Each row comes from the steps of one walk. Every step used is in the known rows, and no mark comes twice. Write the walk behind each row, first mark first.
In the rows, 128 means zero.
Known rows:
kozez-mopul: [138 131 124 121 134 136 130 128 119 116 107 153 119 110 125 125 125 138
 121 147 176 135 139]
lirif-vadave-kozez-mopul: [103 109 113 131 111 135 146 131  65 125  87 161 136 104  96  91 129 113
 119 140 173 134 149]
lirif-vadave-toson-kozez-mopul: [152 129 109 135 126 132 157 135  81 105  72 181 144  88 105 122 134 120
 124 131 185 133 169]
lirif-molim-kozez-mopul-toson: [110 128 141 123 125 175 174 140 107 122 109 122 125 104 117  83 116 137
 115 135 201 147 133]
molim-lirif-vadave-kozez-mopul-toson: [ 65 115 140 116  89 161 143 136  61 127  79 114 124 115 105  61 126 117
 124 129 179 127 137]
vadave-toson-kozez-molim: [107 143 113 142 130 130 171 133 117 109 114 161 157  92 106  94 132 135
 131 131 157 100 157]
molim-kozez-mopul-toson-vadave: [ 95 144 143 110 101 121 149 131 116 128 111 140 111 106 148  65 119 140
 112 135 163 114 161]
molim-kozez: [145 119 145 123 100 140 151 132 135 132 132 102 133 144 131 105 127 114
 127 128 132 131 131]
toson-vadave-kozez-molim-lirif: [ 40 106 133  96  91 117 163 131 104 122 120 121 131 112 115  49 139 140
 124 132 123  68 149]
toson-vadave: [107 126 123 111 122  92 129 127 126 127 125 144 121 117 139 121 135 135
 120 125 106 102 150]
vadave-toson-kozez-molim-lirif-mopul: [119 119 134 107 127 151 175 144 112  83 105 159 158  96  93 141 135 141
 126 120 167  98 166]
kozez-mopul-toson: [101 157 130 131 133 145 123 130 107 126 107 148 116 104 132  96 116 145
 120 140 186 138 140]
lirif-vadave-toson: [179 120 108 146 112 126 150 142  90 135  80 159 134 113 100 131 127  93
 141 107 126 132 141]
molim-toson-vadave: [109 126 142 114  88 113 139 132 131 120 126 110 123 124 138 115 131 140
 117 112  89 107 153]
mopul-kozez: [116 135 130 111 136 152 123 117 119 130 141 122 120 126 147 112 131 136
 129 117 150 120 105]
toson-vadave-kozez: [ 61 127 118 116 113  98 136 125 105 140 136 154 142 125 136  85 132 130
 122 133 101  84 152]
mopul-toson-vadave-kozez-molim: [  5 143 117 125 112 105 156 129  87 138 127 151 134  90 120  14 124 145
 118 129 139  81 152]
kozez-toson: [174 155 121 121 130 135 133 133 116 120 124 115 124  98 128 105 139 128
 140 133 144 123 123]
lirif-vadave-kozez: [ 95 108 114 135 105 129 143 130  73 141 109 138 145 123 100  91 131 103
 127 124 127 126 135]
toson-kozez-molim-lirif-vadave: [ 86  91 137 106  98 136 172 139  93  92  94  94 132  94  94  87 156 136
 123 125 162 111 147]
vadave-toson-kozez-molim-lirif: [108 129 134 122 108 151 175 136 123  99 104 128 150 109 109  96 139 136
 136 127 153  89 149]

Which walk is each row?
[ 58 159 127 137 126 149 130 125  85 138 118 158 136 113 129  59 112 138
 120 145 181 125 142] | vadave-kozez-mopul-toson
[120 122 104 142 118 125 183 142  85 107  85 161 149  76  85  86 140 117
 131 116 160 111 160] | lirif-vadave-toson-kozez-molim
[ 73 146 136 115 148 133 128 133 105 105 140 162 151 102 130 138 127 153
 109 121 161 126 160] | lirif-mopul-toson-kozez
[ 71 132 158  95 128 153 131 136 111  95 132 122 146 120 133 144 133 153
 114 115 160 118 152] | molim-lirif-mopul-toson-kozez
[155 124 143 118 104 151 153 130 126 115 113 126 123 127 126 104 122 124
 120 145 179 137 144] | molim-kozez-mopul
[134 117 131 106  89 151 150 138  69 123  94  83 135 107 104  76 148 104
 145 122 138 108 124] | molim-lirif-vadave-kozez-toson
[ 69 147 126 118 123 100 122 130 112 135 129 143 116 111 149  87 126 139
 121 117 116 104 145] | mopul-toson-vadave
[ 60 107 131 118 100 135 168 135 100 128 126 125 151 120 114  87 129 144
 114 116 100  98 144] | lirif-molim-toson-vadave-kozez
[132 123 132  95 153 151 124 122 109 115 142 157 130 115 131 153 125 141
 118 112 159 127 120] | lirif-mopul-kozez
[ 23 148 121 122 116 106 129 125  94 149 137 148 136 117 145  51 122 138
 120 125 111  93 149] | mopul-toson-vadave-kozez
[126 105 155  74 129 170 126 123 116 104 132 114 125 133 131 158 131 141
 124 107 157 119 113] | molim-lirif-mopul-kozez
[ 61 126 117 135 116 135 161 127 100 131 128 138 147 108 101  52 126 132
 124 140 150 105 136] | vadave-kozez-molim
[ 90 115 138  77 108 139 166 130 105  98 130 142 124  86 118  97 129 161
 108 100 146  95 152] | lirif-mopul-kozez-molim-toson-vadave
[104 143 133 121 144 136 125 137 105 123 131 158 133 112 123 140 114 135
 118 112 149 140 143] | lirif-mopul-toson
[ 50 142 128 119 148 133 155 135  97  93 137 160 148  73 106  96 128 161
 108 125 185 116 170] | lirif-mopul-toson-kozez-molim
[  4 132 138 102  90 124 158 132  93 131 119 115 126 107 123  22 131 142
 125 124 130  71 148] | mopul-toson-vadave-kozez-molim-lirif
[140 134 110 126 109 134 149 134  64 132 106 123 142  91 104  72 143 103
 140 127 138 120 132] | lirif-vadave-kozez-toson
[145 148 120  68 151 126 131 127  96 105 140 159 118  74 143 123 141 148
 122 111 155  94 138] | lirif-mopul-kozez-toson-vadave
[149 154 115 102 126 100 136 132 117 120 124 129 117  85 143 102 143 139
 133 126 120  94 146] | kozez-toson-vadave
[ 95 129 136 106 121 140 174 139 103 123 107 143 116  96 130  70 121 145
 109 130 179 121 153] | lirif-molim-kozez-mopul-toson-vadave
[147 102 139 121 118 158 179 138 126 127 128 105 140 132 110 111 127 116
 123 122 143 137 120] | lirif-molim-kozez
[ 51  97 133  82 107 117 163 138  92 106 121 153 143 102  99 101 135 141
 112 124 132  75 166] | toson-vadave-kozez-molim-lirif-mopul
[158 161 125 101 139 158 129 120 113 124 139 111 120  96 146  87 141 137
 141 120 164 112  96] | mopul-kozez-toson
[ 78 129 124 126 130 125 159 128 119 102 130 131 145  92 115  89 142 154
 119 141 164 107 149] | toson-kozez-molim
